Each row was made from one path, in order. Every step used is in the known rows, and no mark comes twice. Write each row's path.
Known rows:
sano > rizusen: [  4 -13 -11 -11  -2   6  -3   1 -12   3  13 -12  -4  -5   4  11   1  -2
  -5   1  16  -6  -7   7 -21 -10  -7   4  14   7   8  -2   0  12  39 -11
  -1  -8  -9  -2  -7  -1  -1  11   8  -3   4   0  -2  15  -1  26 -18  -7
  -2  27   8   4   0 -26 -17  12  19 -20]
diza > rizusen > rebub > zuvever > tupon > tolo > sunu: [ 10   7   0 -21   0   3  -5  18 -17   6 -11   1  16 -31  20   9   2   7
 -14 -27   5   2 -19   1  -9   0 -10  -4  31  13  22 -16  15   8  15 -22
  12 -16  -9  -2 -10  12  -4  11  -4   5  11  13  12   2  12  38  -9  -1
  -3  25   7  -9  -6 -24 -36  23  21  -3]
ravomu > rebub > zuvever > tupon > tolo: [  9   6  -8 -19 -12  -5  -9   9 -18  -6 -12   4  11 -30  28  -6  -6  14
 -25 -14   0   4 -22   3 -19   4 -18 -18  29   9  20  -1   3  -3   7 -25
   4  -9  -2  -4  -2   7   2  15 -16   2  17  25  -1 -11  -2  55 -17   3
 -17  14  13   1 -31 -16 -47   1  33  -1]
sano > rizusen > rebub > zuvever: [ -2 -10 -14 -24  -2  -6 -10   1 -19  -1   3  -7   5 -15  10  16   6   0
  -2  -5   8   4  -5   8 -23 -11  -4   0  19   2   7   2  10   1  37 -15
   5  -4 -14 -12  -7  15  -3  15  12  -2   4   4   7  10   7  27 -20  -6
   6  32  11  -7  -9 -24 -25  26  28 -21]
sano > rizusen > rebub > zuvever > tupon > tolo > sunu > midof: [ 20   0   0  -7 -21  -7  -3  27 -23  -5  -7  -2  13 -28  17  11  -6  -1
 -19 -23   7  -4 -17   5 -10  -8 -18   0  21  13  22 -10   9   1  18 -18
  -2   1  -4  -4  -4   4   2  16 -12   1  15  18   4   0   5  40 -17   5
  -2  27  11  -9 -22 -39 -34  23   9  -6]
diza > rizusen > rebub > zuvever: [ -6  -3 -12 -28   9   0 -15   0 -15   6  -2  -7  11 -17  13  14   7   7
  -1 -12   7   2 -11   2 -16  -2  -2   0  24   3   9  -5  16   9  32 -14
  16 -15 -12 -12 -11  22 -10  10  21  -2   7   1   9   9  13  24  -9 -12
   6  29  11  -6   2 -16 -25  29  31  -9]
rizusen > rebub: [  2  -2 -10 -18   6   4 -11   3 -11   3  -2  -7  13 -11   9  12   1  -2
 -10 -11  -5  -6  -8   9 -22  -6   0   1  14   6  10   7  12   6  29 -12
   4 -13 -11 -13  -8   9  -8   8  10  -4   9  -8   5   8  10  23  -9 -11
   1  31  15  -2   0 -23 -19  13  25  -8]
sunu > midof > tupon > zuvever > rebub > rizusen: [ 18  -2   1  -3 -16  -1 -22  29 -23  -3 -13  -1   1 -16  24 -13 -11   4
 -27 -14  11 -18 -30   3  -5 -21 -18  17  22  13  29 -18   2   5   9 -17
   2  -2   2   6  -5 -13  14  18  -8  -1  13  25 -18  -8 -24  42  -2   3
   9  16  21  -2 -13 -40 -41  -1   2   0]
sano > rizusen > rebub > zuvever > tupon > tolo > sunu: [ 15  -2  -1 -16 -17  -3  -1  17 -19   2  -6   0  12 -29  20  14   0   0
 -14 -19   5   5 -13   6 -16 -10 -13  -4  26   9  21  -8   8   0  20 -23
   3  -5  -9  -3  -5   6   0  15 -12   5   9  18   8   3   7  41 -20   4
   0  28   9 -10 -15 -30 -35  22  17 -11]
zuvever > rebub > rizusen: [  3  -4  -5 -19  -4  -1  -9  -2  -5   5   1  -2   6  -5  30  -6   3   2
 -21  -9   0  -6 -13  -4 -16 -24  -2   9  32   4   9 -16   4  12  21 -26
  14   0  -9   4  -5   8  -2  18   4   4  13  -1  -2  -3 -11  44 -11  -2
  -6  23  21  -6  -6 -18 -28  -2  24 -14]
diza > rizusen: [ -1  -3  -6 -15  12  13  -6   0  -9  10  10 -10   1  -8   9   7   1   6
  -4  -5  14  -6 -11   3 -14   0  -3   4  18   8   9  -7   7  20  32 -10
   7 -19  -8   1 -11   6  -8   6  17  -4   8  -6   0  14   6  23  -7 -13
  -1  27   8   4  11 -19 -18  12  20 -10]
tupon > tolo > sunu > midof > rebub > rizusen: [ 27  11   9   1 -25  14 -16  28  -9  -6   5  11   5 -18  16  -3 -22   2
 -26 -22  12 -29 -20  -2   2 -22 -24   8  16  17  19 -27   3   9   8 -29
  -3  -7   8  16  -8  -4   0  18  -9  13  23  12 -17  -5 -18  38  -3  -3
 -22  10  18  -1  -4 -33 -36  -1   7  -3]
tolo > rebub: [  4   5  -2  -7   1   6 -17   6 -10   3   2  -1   2 -15  14   2  -2  -3
 -19 -13   4 -21 -13   0  -9  -9 -10  12  13   9  11   0   3  13  24 -20
  -1 -10  -3   6  -5   5  -2   9  -6   7  11  10 -13   2  -3  24   1 -10
  -7  20  20   2 -16 -29 -26  -1  19 -15]
sunu > midof > tupon > zuvever > rebub: [ 21   1   1   3  -9   4 -21  32 -28  -3 -16  -3   2 -24  17 -11 -10   0
 -26 -17   9 -18 -31   5  -5  -8 -16  14  20  15  31  -9  -1   5   7 -13
  -4  -5   0   5  -5 -15  16  13 -15  -3   8  31 -17  -7 -17  34   4  -2
  13  17  18   9 -14 -47 -42  -1   3   3]
zuvever > tupon > tolo > sunu: [ 26   6  11  -2 -16  11   3  23 -12   6  -6   0  13 -29  18  -4  -8   2
 -26 -24   0  -6 -22   4 -10   1 -17  -5  24  20  26  -9   0   9   1 -20
  -4 -16   1  12  -3 -10   4   8 -26   8  19  12  -1  -3   4  48 -11   6
 -17  17  10   1 -12 -29 -34  -4  10   0]
tupon > tolo: [ 15   0   2  -8  -9  13  -3  12  -9   3  -3  -2   5 -19  10   2  -8   3
 -17  -9   7  -9 -15   4 -14  -2 -15  -1  20  13  16   1   1  10  17 -12
   0 -17   0   5 -11  -7  -2  13  -5   4  12   7   0   4   1  35  -3  -5
 -17  13   8   6  -2 -19 -28  -3  20  -7]
ravomu > rebub > zuvever > tupon > tolo > sunu: [ 16  13  -3 -16 -17  -1 -13  12 -16  -7 -13   9  15 -33  30  -5  -9  14
 -30 -23   0  -4 -24   2 -14   6 -20 -20  25  14  21  -8   5  -4   2 -32
  -1  -8   1   2   1   5   2  16 -25   8  18  27  -2 -12  -3  56 -16   3
 -21  14  13  -3 -34 -20 -47   2  29   2]
tupon > zuvever: [ 12  -2  -1 -14  -4  11 -12   5 -12   7   1  -2  -5 -19   9  -4   1   6
 -15  -9   6  -8 -20   4 -17  -4 -12   8  19  11  18  -4   0   6  17  -9
  -2 -16  -7   6  -6  -5   6  11  -1   6   3  17  -2   2  -1  30  -7 -10
  10  18   9   3  -7 -21 -29   2  19 -11]
zuvever > tupon > tolo > sunu > midof: [ 33   8  10   7 -21   8   1  33 -15  -1  -7  -1  15 -28  18  -4 -16  -1
 -32 -27   3 -15 -27   4  -4   2 -20  -2  20  22  28 -10   2  10  -2 -13
  -9  -9   6  12  -4 -12   6  10 -28   4  24  11  -7  -8   1  46  -6   6
 -16  15  14   0 -18 -37 -32  -4   0   7]

Write each row's path:
[ 23   2   1   1 -20  -2 -19  32 -22  -8   0  -3  10 -36  12  -7 -15   2
 -20 -22   7 -12 -26   2  -2  -8 -22   2  27  11  22  -9   2   2   0 -17
   0  -6   8   4  -6   9  14  12 -13   0  21  29 -12 -13 -12  38  -6  -3
  -9  12  21   6 -20 -37 -51  -4  13   0]
sunu > midof > rebub > zuvever > tupon > tolo
[ 29   7   3   6 -17  14 -25  32 -20  -6  -4  -1  16 -21   5  -1 -21  -2
 -25 -25   7 -29 -25   8  -4   2 -17   1   0  21  20 -10   0  11   9 -16
 -13  -6   6  12   0 -15   5  10 -16   1  17   5 -22   0  -8  28   0  -5
 -11  21  16   1  -9 -41 -27   3  -3   6]
tolo > sunu > midof > tupon
[  8  -2   0 -20  -5   2 -12   2 -10   8  -3   5  -5 -11  32 -12   5   6
 -22 -11   4  -6 -22  -4 -15 -24  -9  16  35   7  20 -19   4   9  14 -23
   9  -7 -10   8  -3   0   5  17   0  11   6  20  -1  -5 -14  45  -9  -2
  11  19  18  -3 -10 -21 -35   1  22 -15]
tupon > zuvever > rebub > rizusen
[  2  -6  -6 -14  -6   6 -21   3  -6   0  17  -1   1  -6  12  -4  -7   6
  -6  -5  10 -13  -9   1 -13 -28  -8   9  21   3   6 -18   1   9  23 -26
   9 -14  -1   4  -7  13   0  13  12   3  16   4 -16   7 -17  30 -17 -11
  -8  20  21   0  10 -19 -35  -2  26 -16]
midof > rebub > rizusen
[ 13  -2  -4 -23  -9  -8  -4  16 -19   2 -15  -4  19 -34  21   4   0   4
 -16 -19  -8  10 -19   6 -16  -2 -10  -8  32   8  20   5  10  -3  10 -17
   8 -11  -7 -11  -7  12   2  13  -9   1  15  13  10  -4   9  43 -11   2
  -2  21  15  -9 -18 -21 -40  11  25  -3]
rizusen > rebub > zuvever > tupon > tolo
[ 26  15   8   8 -20  20 -17  33 -13  -7   3   7   7 -25   8   1 -21  -2
 -28 -25  11 -32 -22   1   1  -9 -22   6  12  19  23 -17   0   7   6 -22
  -8 -10   7  14  -7  -6   2  14 -16   9  18  18 -15  -3 -11  28   2  -8
 -20  13  15   9  -4 -39 -35  -3   8   2]
tupon > tolo > sunu > midof > rebub
[ 28   6  10   3 -25   6  -7  34 -13  -2   3   4  11 -24  22  -9 -19   2
 -27 -25   7 -17 -25   0   0 -20 -23   6  25  18  27 -27   1   9  -2 -26
  -1 -10   9  14  -5  -4   6  12 -21   8  27  17 -14  -9 -15  49 -13   5
 -17  12  20  -2  -9 -37 -43  -6   4   3]
zuvever > tupon > tolo > sunu > midof > rebub > rizusen
[  7   3  -1 -12   1   7 -12   4 -15   6  -6   4  -5 -20  22  -9   7   1
 -25 -14   2  -8 -22  -2 -15 -11  -8  13  30   8  22  -8   1   4  13 -17
   4 -11 -12   5  -4  -2   8  12  -8   7  -1  25   1  -4  -6  36  -5  -5
  14  20  12   7 -11 -27 -36  -1  24  -9]
tupon > zuvever > rebub
[ 35   6   8  -6 -28  -2 -11  30 -17  -3 -10   2  20 -40  18  -6 -14   4
 -30 -30   1  -6 -29   1  -3   5 -24  -6  23  19  21 -12   3   6  -7 -19
  -5  -2   7  12  -1  -1  10  17 -25   8  23  20  -5 -16   1  50  -6   6
 -17  15  17  -5 -33 -30 -41   2   5   2]
rebub > zuvever > tupon > tolo > sunu > midof
[  8  -2  -5 -13  -7  -4 -21  11 -20  -1   7  -6  12 -30  11  -8  -3   5
  -8 -16   3   1 -20   3 -12 -10 -12  -3  30   3  12  -5  -2   0   9 -26
   6 -11  -4   2   0  17  14   8  -7  -1  13  22  -9  -3 -10  35 -15  -7
   0  19  21   4 -11 -24 -51  -3  31  -7]
midof > rebub > zuvever > tupon
[ 11  -2  -4  -4 -13   2 -25  16 -11  -6  15  -3   5  -7  10  -4 -16  -1
 -14  -9  11 -24 -15   1  -4 -25 -14  12  16   6  10 -16   4  10  19 -18
   2  -4   4   4  -8  10   1  13  11  -1  22   2 -21  -2 -19  29 -11 -10
  -9  18  26   0   0 -30 -30  -2  13  -8]
sunu > midof > rebub > rizusen
[ 27  -1   4   6 -18  12 -14  38 -25  -6 -12  -6   8 -24   7  -3 -20   3
 -21 -14  11 -19 -25   9  -4  -2 -22   2  10  18  25  -1   1  10  11 -10
  -6  -8  10   4 -10 -18  10  14 -12  -5  18  14 -17  -1 -11  34   4  -1
 -14  13  13   8  -5 -38 -35  -1  -2   6]
sunu > midof > tupon > tolo
[  7  -5  -7 -26  -4 -11 -12   8 -17   2  -9  -8  22 -28  18   3   3   4
 -11 -17 -10  10 -17   7 -19  -1  -4  -7  27   5  11   6  10   0  15 -15
   9  -9  -9 -12  -4  16   0   9  -2  -3  13   7   8  -1  12  39 -16  -1
   5  28  18 -10 -17 -22 -35  13  26  -6]
rizusen > rebub > zuvever > tupon
[ 21  -4   2 -16 -16  -3  -5  16 -15   3  -9  -5  14 -36  17  -6  -3   9
 -18 -17   0   9 -23   3 -13   0 -17  -9  33  12  18  -2   0   5   2 -16
   2  -9   1   5  -4   2  10  14 -15   5  17  18   3  -9   2  51 -10   6
 -12  13  11  -4 -23 -18 -43  -2  22  -5]
rebub > zuvever > tupon > tolo
[ 28  14   7   1 -26  12 -26  31 -14  -9  -1  10  11 -34   9   1 -20   2
 -27 -27   9 -27 -24  -2   0  -7 -25   0  16  17  19 -19   2   3   1 -26
  -7  -5   8  15  -3   2   5  18 -17  11  18  26 -15  -9 -11  34   2  -8
 -20   9  16   4 -15 -34 -44   1  13   1]
tupon > tolo > sunu > midof > rebub > zuvever
[ 26   5  11  -1 -16  23 -14  30 -19   2 -13   2  10 -30   9   0 -16   6
 -21 -21  10 -18 -23   8  -7  -2 -20  -4  11  20  25  -9  -4   8   9 -25
  -6 -18   4  14  -5 -21   6  14 -22   6  10  16 -14   6 -10  36   2   0
 -17  15   6   6   0 -30 -39  -3   8   3]
midof > tupon > tolo > sunu
[ 16   6   5 -12 -14   6 -16  16 -11   0 -10   6   3 -32  19   1  -5   5
 -22 -17   7 -14 -18  -4  -6  -9 -20   7  23  10  16  -5   5   5  12 -24
   1  -7   4  10  -7   3   2  18 -13  16  11  27  -6  -7  -4  36   5  -3
 -19   9  15  -1 -28 -24 -42   2  24 -12]
tupon > tolo > rebub > zuvever
[  5  -2  -1 -14  -7   0 -17   3  -3   4   5   2   3  -8  23  -1  -4   4
 -15  -8   7 -18 -11  -5  -9 -24 -13  18  18   6  10 -12   5  15  25 -25
   4  -5   0   8  -5   5  -5  14   3  11  17   2 -16   1 -10  35  -7  -5
 -13  19  23 -10 -15 -22 -25   0  19 -20]
tolo > rebub > rizusen
[ 27   8   9  -1 -20   5 -25  30 -21  -3 -12  10   8 -20  25 -12 -14   3
 -32 -28  10 -27 -31  -1  -1 -19 -20  15  18  19  29 -30   2   6   2 -26
  -2   1   2  15   3 -13  10  19 -17  11  15  23 -21  -8 -22  43  -2   3
   2  19  19  -6 -13 -43 -38   1  -2   2]
tolo > sunu > midof > tupon > zuvever > rebub > rizusen
[ 27   4   6   2 -23   3 -26  40 -27  -9 -18   2  10 -36  15  -3 -18   4
 -24 -20  13 -24 -28   2   4  -4 -28   7  13  17  27  -7   3   6   6 -18
  -5  -4  13   9  -7  -9  11  18 -20   5  18  32 -22  -8 -14  35  11   2
 -12   8  17   3 -26 -41 -46   1   2   3]
sunu > midof > tupon > tolo > rebub > zuvever
[ 21   8   6  -8 -17   7 -20  23 -17  -3   1   8  13 -39  15  -8 -10   6
 -19 -26   5  -8 -23   1  -7 -11 -19  -5  29  11  21 -16  -3  -2  -2 -32
   1 -14   3  14   0  10  13  12 -23   9  14  31  -9  -8 -10  42 -10  -2
 -11  13  18   2 -13 -28 -58  -4  25  -2]
midof > rebub > zuvever > tupon > tolo > sunu
[ 25   9   3   2 -21   0 -29  28 -17  -8   5   3  17 -32  11  -5 -16  -1
 -25 -31   4 -20 -27   2   1  -4 -18   1  15  14  18 -17   1   4  -1 -24
  -7  -3   5  10   3   8  10  10 -17   4  21  20 -18 -10  -9  34  -9  -6
  -7  19  24  -2 -21 -40 -42   1  10   2]
tolo > sunu > midof > rebub > zuvever > tupon
[  3 -13 -11 -22  -5 -12  -4   5 -22   1   0 -11  10 -19  16  11   7   0
  -3  -8   3  12 -11   9 -22 -10  -5  -3  25   4  12   1   7   1  31 -16
   7  -6 -15 -12  -6  15   3  11   3  -6   7   8   8   8   8  37 -27   1
  11  34  13  -9 -14 -27 -31  24  23 -16]
sano > rizusen > rebub > zuvever > tupon
